Each row was made from one walk, in order. Every step used is in the known rows, and no mark comes twice. Write each row's walk.
Known rows:
lani-bofi-rila: [-37 -44   4  -2  -8  12  -5   4  22   6  26   7   5  25  16 -20 -18   5
  -8  29  19  -1  -6  -9 -18  -9  -8  -3  15  -2 -17   8 -19]
pebutu-rila-movu: [-28 -32  16  18  11  -1   8  19  17  10  28 -12 -14  29   9 -22  -4 -20
   4  20 -11  21  -2 -10 -18 -12   1   2   3 -10  -8  -2 -33]
mifo-movu-rila: [-13 -19  14   0 -19 -13 -13  16   4   4  37   3   3  28   0 -20 -22  -3
   0  45  -4   4 -15 -11  -6 -10  19  -4   0 -18 -17 -14 -26]
mifo-rapod-lani-bofi: [-18 -25  21  -5 -17   3   2 -21  37  -7  31   3  13  22  20 -16 -18   3
   0  35  -4 -28 -13   3 -17   0 -16 -10   6  -9  -2  -9 -12]
rapod-mifo-pebutu-rila-movu: [-35 -19  31  27  -4   3  29  12  16  -4  34   6 -35  21  19 -11  -4 -18
  -1  31   1  15   3  -5 -30 -15  -2   8   2 -12  -3  -4 -32]
bofi-rila-movu: [-41 -27   5  13   4 -12   7  16  10  10  33   0   2  48  -6 -34  -4 -18
   5  21  -5  16 -10 -17 -20  -3   1  -4   9  -3  -7   6 -35]
pebutu-mifo-rapod-lani-bofi-rila: [-27 -26  17 -14   2  -5  -7  -7  19 -18  43  30  21  26   1 -25 -22  -8
 -16  18  -2 -17   0   4 -19   1 -17  -5  25  -2 -31   3 -13]
movu-rila-pebutu-mifo-rapod-lani: [ -8  -9  12 -27  -8  -5  -6   3  10 -17  35  11  19  16  -7 -23 -13 -29
 -12   4 -20 -24  -6   4  -8   0 -11   4  16 -11 -12 -17 -19]
lani-rapod-mifo: [ -4 -21  32  -5 -13 -14   5   8  28  -8  25 -18 -22   8  20 -29 -26 -10
   2  52  16   9 -10 -17 -14  -5  -5 -14 -22  -9  -4 -15 -20]
sifa-mifo: [-10 -20   2  15 -12 -18   0  23  16  14  34  -1  -2  23   9 -29 -13  -1
   6  46   1  17  -9 -15 -15 -10   7  -2  -8  -1  -7  -9 -17]
rapod-mifo-movu-rila: [ -4 -15  30   1 -21 -23  -1  12   0  -4  42  13 -16  18  14 -19 -23  -2
  -3  55   8  12 -16  -7 -19  -6  17  -7  -3 -29 -13 -10 -24]
rapod-mifo-pebutu: [-24 -17  21  12 -27   6  19   6  23  -3  29   5 -21  11  25 -14 -11   4
  -1  48  13   0 -12 -16 -21 -14  -3   3   0 -11   5  -6 -19]
morisu-duzet: [-25 -34  18  12 -23   3   0  16  24  13  18 -12  -8  36  11 -21 -24  -5
   5  44  -2   9  -8 -16  -8 -12   4   0   2 -14  -2  10 -18]
movu-rila-pebutu: [-17 -26  -1 -18 -17  14  -5  14  11   6  17 -11   4  16   7 -19  -8 -15
  -3  14  -1  -8 -14 -12  -6  -7  -2   6   8 -11   3 -11 -23]
sifa-mifo-rapod: [-13   0  12  20 -21 -24  -6  20  10   5  36   4   0  28   0 -23 -18 -12
  -4  45  -5   2 -18  -5 -14  -7   0  -3   3  -1  -8 -18 -12]
bofi-lani-rapod-mifo: [  2 -24  31  -6 -15  -3   6  10  27  -7  30 -17 -10   2  -1 -36 -16 -21
  -9  45  13   2  -7 -26  -8  -1  -1 -25 -23   7  -7 -20 -15]
movu-rila: [-20 -35  15  -4 -17   2  -7  17   9   8  21 -15   2  20   9 -21 -15 -17
   1  37  -3   5 -12 -16  -6 -15  11  -2  -1 -10 -10  -8 -25]
movu-rila-pebutu-mifo-rapod: [ -7  -8   8 -20 -17   0 -17  20   0 -10  27   7  10  11 -10 -17 -13 -36
 -24   8  -4 -14  -7   1  -4  -4  -9   8  23  -7 -17 -20 -17]
rapod-lani-bofi: [-16 -45  11  -8 -10   9   7 -19  44   1  30  -1  10  18  29 -24 -14  13
  10  34   1 -15  -5  -8 -18  -3  -9 -10  -4 -10  -2  -1 -16]
pebutu-mifo-rapod-lani: [-11 -11  19 -10  -3 -15  -1   3  24 -12  44   6  15  19   1 -31 -16 -12
  -2  28 -20 -11 -10  -6 -13  -6 -10  -7   9  -8 -16 -10 -14]
bofi-rila-pebutu-mifo-movu: [-16  -6 -14 -14   6  -9 -11  25   4  -3  48  32  11  22 -15 -30 -15   6
 -15  10   1   2  -9  -8 -14  -2  -9   8  27  -9 -24   0 -20]
morisu-pebutu-mifo-sifa: [-16  -9  -8  -2   1   1  -5  18  32  -8  21  18   9   7  25 -26 -15  15
 -31  35 -11 -12 -13 -18 -15 -19  -7   9  13  -8 -24 -18  -4]
rapod-mifo-movu-rila-pebutu: [  1  -8  14 -12 -21 -13   1   8   3  -5  35  17 -13  12  10 -14 -17  -3
  -6  32  10  -1 -18  -2 -19   1   5   3   5 -30  -1 -13 -23]
mifo-movu: [-11 -12   6   6 -13 -13  -5  14  19   7  43   3   0  24   5 -24 -18  16
   3  48  -3   5 -20 -15  -9  -9   5  -6   0 -17  -7  -9 -20]
movu-rila-pebutu-mifo-sifa: [ -9  -9  -4 -21  -7   1 -13  18  16   0  14  16   6   0  -5 -19 -12 -11
 -23  12  -3 -25 -11  -8  -8 -13  -5  16  20  -9 -19 -21 -10]
pebutu-mifo-rapod-lani-bofi: [ -7 -25  21 -10  -8  -6  -2 -13  33 -15  41  17  16  15  12 -22 -19  -3
 -10  30  -1 -20   0   5 -15  -1 -15  -9  12  -9 -21  -9 -10]
bofi-rila: [-39 -32   4  -2  -2   1  -4  20  14   7  31  -4   7  31   6 -28 -16  -3
   1  27  -2   8 -17 -21 -13 -13  -3   0  11  -3 -11   7 -25]

Write each row's walk:
[ -9 -10  -2 -13 -18  -1 -11  14   6   3  32   6   5  21  -2 -16 -16  -2
  -5  24  -3  -9 -16  -6  -5  -2   4   5   7 -19  -4 -17 -24] => mifo-movu-rila-pebutu
[-33 -24  28  13 -11  18  17  16  19  -7  28   4 -31   5  31  -4 -15  -4
  -7  38   5   5  -4 -10 -24 -24  -5  12   5 -12  -6  -4 -21] => rapod-mifo-pebutu-rila
[ -7  -3   3 -22  -2  -3   1   1  25 -13  39   9  17  11  -1 -29 -10 -11
  -6   5 -19 -25 -12  -1 -11   1 -24   1  16  -8  -2 -13 -13] => rila-pebutu-mifo-rapod-lani
[-38 -27  17  -7  -8   2  -3 -15  24 -11  36  14  18  33  12 -20 -22   0
  -5  24  -3 -27 -12   2 -21   1 -18  -7  19  -5 -12   2 -16] => mifo-rapod-lani-bofi-rila
[-28 -12  38  16  -2  -2  21  12  21 -17  25  -6 -37  20   9 -16 -17 -29
  -3  36   6   9  12  -5 -21  -8  -5   2 -15  -3 -10 -20 -34] => lani-rapod-mifo-pebutu-rila-movu
[ -6  -2  30  -4 -12 -18   2   2  35  -9  16  -6 -24  -1  17 -25 -28   2
  -6  56  13 -17 -20 -16 -17 -10  -9  -6 -16 -10  -7 -24  -8] => lani-rapod-mifo-sifa
[-35 -23 -13 -13  -1  12  -3  17  16   6  26  -1   8  24   4 -26  -8  -2
  -4   5   1  -4 -20 -16 -15  -6 -16   9  20  -3   1   4 -23] => bofi-rila-pebutu
[-14  -8   6  -1  -9  -2  -8  20  19 -19  33  10  12  20  20 -24 -16  -7
 -32  31 -13  -1 -10  -8 -10 -11 -12   2  16  -8 -22 -15 -12] => morisu-pebutu-mifo-rapod
[ -3 -19 -10 -17  -1   5  -1  19  23   3  29   2   5   4   4 -28  -5  -6
  -9  11   3   2  -6 -13 -10  -6 -12   7  13  -8  -8  -7 -15] => rila-pebutu-mifo
[-12 -26  -6  -4  -1   4  -2  22  24 -10  30   5  10  15  28 -31 -13   4
 -22  30  -8  14  -3 -18 -12 -13  -3   2   6  -9 -20  -7 -15] => morisu-pebutu-mifo
[-34 -13  11  39   0  -5  15  25   9   5  37  12 -18  34  -2 -15  -5 -20
   1  29 -11  16  12  -5 -20 -13   7  12  -2   4 -11 -15 -30] => sifa-mifo-pebutu-rila-movu
[ -9 -14  17   8 -17 -18   3 -13  27  -5  40  18  10  27  12 -21 -21   1
   0  42  -2 -17  -6   8 -21   4  -7  -8  -1  -4  -8 -15  -9] => sifa-mifo-rapod-lani-bofi
[  5  -2  30   0 -15 -29   1   8  22 -13  40   1 -22  12  10 -27 -32   5
   1  63  15   8 -13 -10 -14   0   1 -15 -20 -20 -11 -21 -21] => lani-rapod-mifo-movu
[-21 -37 -13 -20   2  15  -7  10  19  -3  29  26  12  12   4 -22 -11  -2
 -22   0  22  -7   4  -2 -17  -2 -21   9  29  -1 -24   5 -14] => lani-bofi-rila-pebutu-mifo
[-32 -16   9  24  -7   9   5  30  13   3  31   9 -12  19   9 -11 -15  -6
  -4  37  -5   7   6  -8 -13 -25   3  16   0   5 -14 -14 -19] => sifa-mifo-pebutu-rila
[-25 -18 -14 -16   1  10 -11   5  27  -2  18  37  10   4   3 -19 -13  12
 -32   4  18 -30  -6  -2 -19  -6 -24  16  35  -2 -27  -5  -3] => lani-bofi-rila-pebutu-mifo-sifa
[ -7 -26  -2 -24  -7   6 -10  22   6  -1  24   5   7   8  -2 -24  -8 -23
 -14   9   1   1  -1  -9  -4  -9  -1   8  13  -8 -16 -12 -21] => movu-rila-pebutu-mifo
[-13 -10  20   6 -14 -12   8   3  31   4  22   8 -22   0  28 -19 -15  13
  -6  51   8 -11 -29 -16 -27 -16  -5   1   3 -19  -1 -10  -7] => rapod-mifo-sifa
[-11 -12   2  -1  -2 -10  -8  18  28   5  25  11   1   2   5 -27 -14   5
 -14  37  -2 -12 -14 -17 -12 -20  -5   5  11  -7 -24 -14  -6] => pebutu-mifo-sifa
[-20 -11  20  -4 -11  -6   3  -4  29  -5  36  -9  12  26   9 -26 -16  -4
   9  32 -21 -21 -23 -10 -13  -5 -11  -8   4 -11   3 -10 -17] => mifo-rapod-lani
[-44 -22  14  26  -1  15  17  18  18   3  28  -5 -17  31   5 -12  -2 -17
   1  22 -11   5   3 -10 -16 -18  -1  11   5  -3  -7  -8 -33] => mifo-pebutu-rila-movu
[-21 -37  -9 -29  11  12   2  -8  28 -11  35  30  20  14   8 -29 -11   4
  -8  -5   4 -16   6  -1 -21   4 -23   5  22  -5 -17   9 -16] => rapod-lani-bofi-rila-pebutu-mifo
[ -2  -1   1  22 -13 -33  -5  22   9  10  49  17  -2  28  -2 -27 -20  12
   3  55  -1  14 -13 -10 -15  -6  14  -5  -6 -11 -12 -15 -17] => sifa-mifo-movu
[-33 -19   3 -20  -8  13  -2 -17  27 -12  32  17  22  26   7 -17 -16   2
  -9   0  -1 -40 -14   8 -20   9 -31   3  27  -5   0  -1 -14] => mifo-rapod-lani-bofi-rila-pebutu
[ -2  -5  28  -2 -16  -7   1   6  35  -7  21  -4 -13  -6  -4 -31 -18  -8
 -17  49  10 -22 -18 -25 -11  -4  -4 -18 -17   8 -11 -30  -3] => bofi-lani-rapod-mifo-sifa
[-21 -21  36   5 -12  24  11  16  24 -18  28  -8 -22  -1   0 -16 -18 -25
 -17  36   6  -6   8 -18  -7 -13  -5  -6 -14  15 -16 -24 -18] => bofi-lani-rapod-mifo-pebutu-rila
[ -7  -3 -13 -14  -1   2  -6  15  30   4  20  14   4  -4   3 -24  -8   7
 -18  14   0 -22 -16 -13 -13 -13 -18  14  19  -7 -11 -17  -4] => rila-pebutu-mifo-sifa
[  8 -13  37  -6 -24 -18  -7  13   5 -14  41   4  -7  11 -17 -29 -26 -24
 -14  53   8  -1  -5 -16  -2   4  18 -25 -21  -1 -24 -30 -21] => bofi-lani-rapod-mifo-movu-rila
